What can hang from each mark:
giku: gota sagav
rolu: bamima gota kaso rabap
govu: rolu
gota: giku rolu
kaso: rolu
telur: sagav
rabap: rolu telur
sagav: giku telur
bamima: rolu

Every row comes from one small tree of marks. The marks that hang from a mark follow it in brackets, in alphabetical order. Every link used is in the known rows. Which tree was each row made from?
Known rows:
kaso[rolu[bamima gota rabap]]: [-0.30  0.28 -1.88  0.74  2.22 -1.92 -1.27 -1.04 -2.41  3.42  1.90  0.33
  2.54 -0.36 -1.25  1.17  0.66 -0.51 -2.82 -0.93  0.31 -4.92  1.06 -0.09]
telur[sagav[giku[gota[rolu[kaso]]]]]: [ 0.50 -0.22 -1.59  0.47 -2.32 -0.50  4.17 -0.01  2.39  0.59 -1.28  0.40
 -1.18 -2.55  1.36  0.95  3.52  0.27 -2.85  0.51 -2.87  2.47  0.07  0.09]
rolu[bamima rabap]: [-0.55  0.23  2.79  0.79  2.55 -1.09 -0.60  0.46 -1.48  0.77  0.14 -0.50
 -1.70 -0.61 -2.51  1.86 -2.99 -1.34  3.50 -0.12  0.54 -3.09 -1.25 -0.39]
bamima[rolu[gota[giku] kaso]]: [-0.38 -0.70 -3.27  1.56 -1.73  1.96  1.78 -0.02  2.56  3.23  0.62 -0.22
 -2.54 -1.81  0.47 -0.56  2.51  0.20 -3.17 -0.23  2.96 -0.33  3.17 -0.16]
telur[sagav[giku[gota[rolu[bamima]]]]]: [ 0.49  1.00  0.35  1.26 -0.38 -4.02  3.65 -0.99  2.12  2.21 -1.72  0.33
 -1.39 -2.17 -2.26  3.35  1.45 -0.73 -2.45  3.47 -1.56 -1.90 -1.79  1.14]
kaso[rolu[bamima gota]]: [-0.50  0.01 -3.83  0.96  1.14 -2.65 -0.56 -1.95 -0.98  2.86  1.25  0.26
  1.98 -0.49 -2.40  1.23 -1.12  0.50 -3.56  0.44  1.19 -5.44 -0.76  2.19]
rabap[rolu[bamima gota] telur]: [-0.71  1.30  1.07  0.15  1.11 -2.16 -1.75 -1.05 -0.79 -3.59  1.64  0.19
  1.03  4.00 -0.97  0.96 -2.96  1.75 -0.17  2.45  1.71 -4.15  1.33  1.80]
bamima[rolu[gota]]: [-1.59  0.11 -2.99  3.10  1.20  1.11 -0.56 -0.80  1.08  4.79 -0.32  0.25
 -3.12  0.76 -5.69  0.35 -0.99 -0.19 -2.42  0.88  1.59 -1.91 -1.30  1.87]
telur[sagav[giku[gota]]]: [ 0.98  0.32 -0.89  0.30  0.35 -0.90  2.03 -0.33  3.25 -3.14 -2.87  0.31
 -1.44 -1.03 -1.41  0.34 -2.64 -0.34 -1.25  1.42 -2.27  1.10 -4.48  1.18]
rabap[rolu[kaso] telur[sagav]]: [ 0.08 -0.55  2.90 -0.20 -0.88  0.06  0.75  0.41 -1.23 -5.92  0.99 -0.11
 -1.51  2.68  4.71 -1.04 -0.64  2.39 -0.86 -1.42  0.30  0.64  0.43  0.10]
gota[giku rolu[kaso]]: [-0.15 -1.25  0.19 -0.82 -1.57  1.65  2.95  0.29  1.25  2.54  0.44 -0.93
 -1.57 -3.88  1.70 -0.81  4.11  0.43 -0.61 -0.89  2.41  2.36  0.04 -1.18]
bamima[rolu]: [-2.02 -0.22  0.67  3.10  1.25  0.63 -0.33 -0.94  1.07  3.17 -1.21 -0.24
 -2.93 -0.12 -2.84  0.30 -1.77 -0.39 -0.54 -0.53  1.56 -0.90 -4.72  1.29]
rabap[rolu[gota[giku] kaso]]: [ 0.82 -0.32 -0.95 -1.06 -1.18  1.11  1.44  0.31  1.32 -5.28  1.66 -0.41
 -0.76 -1.19  0.95 -1.38  3.26  1.81 -2.51 -0.66  1.33  0.39  3.02 -0.37]
rolu[gota rabap[telur]]: [-0.35 -0.02 -0.84 -0.88  2.35  2.65 -2.52  0.75 -1.42  1.02  0.94  0.31
  0.69  3.46 -0.97 -1.34 -3.43 -0.06  1.84 -0.20  1.85  0.54  0.99 -0.70]
rolu[bamima kaso rabap]: [-0.53 -0.37  1.66  0.78  0.37 -0.49  0.35  1.35 -1.83  0.03  1.14 -0.57
 -1.55 -1.39  1.12  1.59 -1.40 -0.53  3.67 -1.51 -0.41 -2.49  2.75 -1.27]
rolu[gota]: [-0.25 -0.40 -3.66  0.18  1.65  1.16 -0.57  0.17  0.50  0.98 -0.31  0.00
 -2.40  0.49 -6.49 -0.43 -3.45  0.32  0.62  1.01  1.38 -0.93 -1.42  1.74]
rolu[gota rabap]: [ 0.01 -0.13 -1.74  0.23  2.65  2.09 -1.23  1.11 -1.04  1.59  0.48  0.11
 -1.89  0.65 -5.14 -0.56 -1.74 -0.67  1.27 -0.50  0.51 -0.15  0.23 -0.35]
govu[rolu]: [-0.95 -0.43  0.59  0.46  1.92 -0.59 -1.20 -0.26 -2.18 -4.70 -0.40 -0.43
 -3.78 -0.64 -1.31 -1.10 -1.15  1.08  1.40 -0.80  0.47  0.24 -3.31  0.96]
rabap[rolu[bamima kaso] telur]: [-1.17  0.36  3.79  0.05 -0.86 -2.00 -0.63 -0.63 -1.19 -5.97  1.66 -0.39
  1.44  2.39  5.45  0.83 -2.21  2.20  1.85 -0.25  0.59 -2.61  1.78  0.64]
giku[gota[rolu[rabap]] sagav[telur]]: [ 1.34  0.74  2.44 -0.93 -1.29  0.48 -1.43  0.10 -0.62  0.00 -1.99  0.96
  2.67  0.64 -0.94 -0.15  3.50 -1.66  1.24  0.08 -7.52  5.15 -2.35 -0.40]
gota[rolu]: [-1.32 -0.57  0.33  0.46  1.27  0.58  0.62 -0.39 -0.07  3.91 -0.50 -0.49
 -2.27 -1.25 -4.15  0.16  0.40  0.07  0.95  0.11  1.52  0.83 -4.36  0.87]
sagav[giku]: [-1.31  0.32 -0.70  0.08  1.04  0.37  0.33 -0.50  3.49 -0.31 -1.66 -0.62
  1.38 -1.54 -0.92  0.00 -4.25  0.07  1.92 -0.10  2.73 -0.28 -4.66  0.22]
rolu[rabap]: [-0.54 -0.48  1.96  0.19  2.89  1.79 -1.10  0.99 -1.10 -0.09 -0.37 -0.36
 -1.76 -0.29 -2.47 -0.57 -2.37 -0.91  3.24 -1.92  0.31  0.66 -3.18 -0.94]
telur[sagav]: [ 0.40 -0.80 -0.06  0.73  1.52  0.10  1.41  0.63 -0.03  0.39 -1.31 -0.24
 -5.20 -0.29 -4.27 -0.29 -3.26 -0.08  0.32 -0.03  1.02 -0.47 -4.32  1.34]
gota[giku[sagav] rolu[kaso rabap]]: [ 1.62 -0.85  2.12 -1.26 -1.18  1.37  1.77  1.39 -1.34  1.86  0.31 -0.65
  2.96 -3.78  2.40 -1.62  5.94 -0.71  0.43 -2.67  1.16  4.56  2.13 -2.41]
sagav[giku telur]: [-1.77  0.80 -0.77 -0.45 -1.46  0.37 -0.61 -0.69  5.59 -0.24 -1.90 -0.20
  1.54 -0.13  1.82  1.07 -3.45 -0.62  2.52  0.00 -0.03 -0.11 -4.03 -0.64]

Which tree is each row?
[ 0.37 -0.61  2.59 -0.11 -0.19 -0.97  0.98  1.54 -2.60  0.43  1.25 -0.17
 -1.96  1.65  4.47  1.25 -2.14 -0.09  1.86 -0.94  0.92 -2.28  4.12 -1.46]
rolu[bamima kaso rabap[telur[sagav]]]
[-0.60  0.71  0.75 -0.09  2.16 -1.58 -2.81  0.24 -4.35 -2.34  2.08  0.30
 -0.86  3.00  1.11  0.58 -0.70  0.48  0.51  1.04  1.01 -3.01  4.62 -0.47]
govu[rolu[bamima gota rabap[telur]]]
[ 2.36 -0.02 -2.94 -0.83 -2.37 -1.57  1.83  0.59  0.18 -0.88  0.08 -0.43
  2.75 -2.49 -0.93  0.06 -0.43  0.18  0.27  1.56  1.50 -1.54  5.14  1.10]
rolu[bamima gota[giku[sagav]] kaso]
[ 2.45 -0.13 -2.77 -1.44  0.08  0.62  0.36  0.26  0.96 -0.74 -1.40 -0.25
  2.19 -1.47 -4.31 -2.31 -1.63 -0.21 -0.52  1.14  2.28  1.70 -0.82  1.38]
rolu[gota[giku[sagav]]]
[-0.25  0.12 -1.30  0.89  0.44 -1.58 -0.76  1.23 -4.43 -2.62  2.68 -0.02
 -3.11 -0.52  0.35  1.30  2.80  0.46  0.44 -0.60 -0.83 -3.29  7.91 -0.83]
govu[rolu[bamima gota kaso rabap]]
[-1.03 -0.15  3.40 -0.15  0.27 -1.53 -1.76  0.79 -4.73 -4.73  2.22 -0.37
 -0.44  1.48  7.68  0.31 -0.02  1.01  2.73 -1.65  0.20 -1.58  5.00 -1.73]
govu[rolu[bamima kaso rabap[telur]]]
[-0.40  0.51  0.07 -0.20  2.07 -0.33 -2.10  0.47 -1.83  1.75  1.50  0.20
  0.63  3.20 -1.16  1.02 -4.19 -0.31  1.64  1.46  1.86 -3.20  2.97 -0.22]
rolu[bamima gota rabap[telur]]
[-0.59  1.11 -0.70 -0.71 -1.93 -0.18 -0.59 -1.10  5.61 -3.65 -2.81  0.50
  1.81  0.24  1.96  0.88 -2.87 -0.68  1.67  1.53 -4.93  1.76 -4.71  0.25]
sagav[giku[gota] telur]
[ 0.62  0.47 -1.45 -0.20  0.72 -2.78  0.54 -0.20 -1.01 -3.07  0.85 -0.44
 -3.41 -1.77 -1.73  0.50  1.23  0.45 -1.61  2.64  2.49 -3.46  2.71  0.84]
govu[rolu[bamima gota[giku]]]
[-0.75  0.14  2.49 -0.25  1.06  0.39  1.18  0.30  0.86  5.12 -0.20 -0.02
  1.19  0.73  2.84  0.37  1.73 -0.84 -1.27 -0.62  3.49  1.50 -0.84 -2.86]
gota[rolu[rabap[telur[sagav[giku]]]]]
[-0.38 -0.01 -1.65  0.23 -0.42  0.89 -0.02  0.20 -0.42 -4.65  1.60  0.07
 -1.16  0.59 -1.62 -0.60  1.19  2.08 -0.80 -0.89 -0.88 -0.62  2.60  0.89]
rabap[rolu[gota kaso]]
[ 0.18 -0.90  1.93 -0.55  1.93  0.42 -0.99 -0.61 -2.86  1.53  0.76  0.29
  2.10  2.05  5.12 -1.75 -0.10 -0.07 -3.30 -3.34  1.75  0.33 -3.18 -1.32]
kaso[rolu[rabap[telur[sagav]]]]
[-0.76 -0.94  1.81 -0.94  0.40  2.75 -1.47  1.16 -1.72 -1.30  0.96 -0.30
  1.02  1.90  5.33 -1.41 -2.70  0.40  3.44 -2.83  0.79  2.01  1.27 -1.93]
rolu[kaso rabap[telur]]
[ 1.21  0.17 -2.06  1.53 -0.45  0.39  0.38 -0.52  1.66  2.89 -1.63 -0.10
  1.57 -1.16 -3.71 -1.39  0.92 -0.64 -3.50  1.11  2.99  0.68 -0.63  1.50]
bamima[rolu[gota[giku[sagav]]]]
[-0.48  0.66  3.16 -0.24  0.52 -1.03  0.47 -0.78  2.40 -4.79 -0.65 -0.05
  1.78  2.33  3.76 -0.24 -1.94  1.31 -1.61 -0.02  2.75 -0.13 -3.14 -0.24]
rabap[rolu telur[sagav[giku]]]
[ 1.08  0.52  0.64 -0.86 -2.37 -0.51 -0.69 -0.83  0.86 -0.50 -2.69  0.76
  2.13  0.51 -2.08 -0.19  1.46 -0.70  1.11  1.58 -6.80  4.47 -4.18  1.84]
giku[gota[rolu] sagav[telur]]
[ 1.65  0.57  0.07 -1.06 -1.90 -0.20 -1.82 -0.58  1.31 -5.17 -3.45  0.74
  2.36  1.33 -1.07 -0.80 -3.18 -0.66  2.47  1.12 -7.46  3.60 -4.72  2.24]
giku[gota sagav[telur]]
[ 1.80 -0.04 -3.62 -2.18 -2.64 -0.44 -0.87 -1.78  2.10  0.51 -0.55  0.41
  6.75 -0.79  2.57 -2.04  2.33 -0.33 -4.10 -0.59 -0.64  1.18 -1.46  0.37]
kaso[rolu[gota[giku[sagav[telur]]]]]
[-0.38  0.51 -0.89  0.88 -0.70 -1.94  0.43  0.01 -0.72 -3.93  2.18  0.02
 -1.18  0.30 -1.87  1.57  0.56  1.79 -0.09  0.81 -0.53 -4.41  4.41  1.37]
rabap[rolu[bamima gota kaso]]
[-0.86 -0.86  2.43  2.27 -0.46  1.70  0.48  1.09 -1.46  3.24  0.67  0.12
 -2.67  2.19  5.40 -0.30  1.01 -0.27 -1.67 -2.66  1.39  0.56  2.21 -1.91]
bamima[rolu[kaso rabap[telur[sagav]]]]
[-0.96 -0.60  1.99 -0.95  2.28  1.08 -2.85 -1.32 -2.33  0.72  0.76  0.06
  5.18  1.88  6.21 -2.12 -1.22  0.30 -1.16 -3.61  1.51  0.75 -3.82 -1.34]
kaso[rolu[rabap[telur]]]
[-0.32 -0.12 -3.89  0.77 -0.75 -0.80  0.80  0.64 -0.32  0.94  1.35 -0.15
 -1.94 -0.52 -3.03  1.85 -2.44  0.66  1.55  1.29  0.27 -4.12  4.49  1.55]
rolu[bamima gota kaso]
[ 1.94  0.93 -2.03 -1.50 -2.70 -2.38  0.06 -0.20  2.62  0.17 -1.04 -0.02
  2.35 -0.39 -1.91  0.88 -1.46 -1.04  0.92  3.04 -0.15 -1.80  1.86  1.05]
rolu[bamima gota[giku[sagav[telur]]]]
[ 1.76 -0.28  1.25 -0.38 -0.83  1.03  0.34  0.83 -3.14 -1.11 -0.75  0.49
  2.79 -1.50 -0.02 -1.15  4.10 -0.47  0.80 -1.64 -5.80  5.34  1.06 -0.35]
giku[gota[rolu[kaso rabap]] sagav]
[-1.77 -0.69  1.70  2.75  0.15  2.12 -0.14  0.67 -0.75  3.01  0.69 -0.25
 -2.28 -0.64  1.83  0.11  1.74 -0.65  0.24 -3.38  0.14  0.30  0.88 -1.58]
bamima[rolu[kaso rabap]]
[ 1.05 -0.87  4.02 -1.54  0.95  1.40  2.00  0.87 -0.57  4.19  0.37 -0.39
 -1.85 -0.05  2.90 -1.26  3.58 -0.98 -2.09 -0.56  4.25  2.87 -0.61 -2.91]
gota[giku rolu[rabap[telur[sagav]]]]
[ 1.55 -0.08  0.90 -2.01 -2.32  0.11 -0.26  0.04  2.99 -2.24 -2.50 -0.41
  2.53 -0.95  1.28 -1.45 -1.53 -0.89  2.17  0.13 -0.28  2.83 -3.65  0.07]
gota[giku[sagav[telur]]]
[ 1.40  0.77  1.39  0.55 -0.17 -3.36  0.66 -1.12 -1.66 -0.07 -2.05  0.41
  2.04 -1.23 -4.73  1.34  0.14 -0.45  0.31  2.91 -3.94  0.41 -2.68  3.17]
giku[gota[rolu[bamima]] sagav]
[-1.57 -0.29 -1.16  1.90 -0.30  3.12 -1.56  0.46 -0.95  4.03  1.92  0.45
  0.12  2.95  3.09 -0.49  0.69  0.18 -0.96 -1.64  1.35  0.13  5.05 -1.43]
bamima[rolu[gota kaso rabap[telur]]]
[ 1.07  0.33 -0.08 -0.47  1.67 -0.43  0.64  0.80  0.13  1.70  0.90 -0.42
 -1.42 -1.58 -2.77  0.92 -0.34 -1.35  0.16  1.53  2.72 -2.98  2.81 -1.11]
rolu[bamima gota[giku] rabap]
[ 2.00  0.25 -2.80 -2.00 -2.37  0.39 -0.42  0.18  3.02 -0.66 -1.68  0.08
  2.45 -0.12 -1.61 -1.27 -0.87 -0.83  0.56  1.43 -0.25  1.89 -0.26  0.61]
rolu[gota[giku[sagav[telur]]]]
[ 0.54  0.46  1.11 -1.92  0.64  0.91 -0.83 -0.72  1.43 -4.93  1.01 -0.12
  1.58  2.30  1.66 -2.15 -0.31  1.65 -1.91  1.28  3.32  0.69 -0.25  0.08]
rabap[rolu[gota[giku]] telur]
[-0.61 -0.10 -3.27  0.92 -0.67 -2.49 -0.01  0.17 -2.92 -2.98  2.05 -0.04
 -3.56 -0.66 -0.57  1.20  0.79  1.62 -0.30  0.75 -0.24 -3.97  5.95  1.29]
govu[rolu[bamima gota kaso]]
[-0.14 -0.66 -2.86 -0.10  0.60  2.76 -0.19  1.66 -1.30  0.73  1.65  0.06
 -1.75 -0.09 -1.62 -0.60  0.17  0.00  1.82 -1.87 -0.48  0.29  4.19 -1.11]
rolu[gota kaso rabap]
[-1.05  1.70  0.49  0.03 -2.62 -3.00  0.96 -1.75  4.69  1.57 -1.59  0.48
  1.67 -0.91  1.02  3.84  1.10 -1.05  0.06  3.60 -4.61 -1.27 -1.96  0.18]
sagav[giku[gota[rolu[bamima]]] telur]
[ 1.04 -0.10  1.22 -1.64 -2.73 -0.19  0.75 -0.52  2.48  2.37 -1.81 -0.34
  2.21 -1.79  0.56 -0.72  3.12 -0.90  0.59  0.61 -0.11  3.60 -2.93 -0.41]
gota[giku[sagav[telur]] rolu]
[-1.26 -0.37  3.27 -0.68  2.02  1.83 -1.36  0.13 -1.95  4.13  0.71 -0.21
  0.55  1.76  1.03 -0.74  0.50 -0.32  1.68 -1.13  2.19  2.41 -1.81 -1.60]
gota[rolu[rabap[telur]]]
[-1.11  0.51 -1.27 -0.64 -4.42  0.25  1.35 -0.93  4.75 -0.10 -1.24  0.59
  2.08 -1.30  4.63  1.52  3.19 -0.01 -0.26  0.51 -5.64  2.99  0.00 -0.98]
sagav[giku[gota[rolu[kaso]]] telur]
[-0.25 -0.40 -2.73 -0.02  2.49  1.13 -1.73 -0.63 -1.95  2.74  1.48  0.46
  2.49 -0.01 -1.19 -1.29  1.54 -0.31 -3.07 -2.60  0.42 -0.95 -0.96 -0.61]
kaso[rolu[gota rabap]]
[ 0.08 -0.12  2.18  0.14  1.84  1.26 -0.10  0.08 -1.54  0.90 -0.68  0.35
 -1.52 -0.75 -2.90 -0.18  2.87 -1.04  0.34 -0.03 -3.97  3.28 -3.19 -0.37]
giku[gota[rolu[rabap]]]
[-0.39 -0.03 -2.18  1.82  0.30  1.23  0.98 -0.71  2.90  4.05 -0.33 -0.15
 -2.63 -1.15 -3.00 -0.65  1.18 -0.44 -4.07  1.21  3.61 -0.91 -0.91  0.40]
bamima[rolu[gota[giku]]]
[-0.16 -0.54  2.29 -0.91 -0.46  2.30 -0.51  0.41 -2.24 -0.32  0.74  0.57
  1.12  1.45  4.67 -1.02  2.39  0.30  0.79 -1.11 -3.73  4.71  1.40 -1.48]
giku[gota[rolu[kaso rabap[telur]]]]
[-0.19 -0.05  0.17  0.87 -1.50 -2.09  2.00 -0.55 -0.80  0.40  0.04  0.15
 -1.73 -1.85 -0.54  2.18  1.78  0.34  0.27  1.74 -4.21 -0.64  0.97  1.55]
giku[gota[rolu[bamima kaso]]]
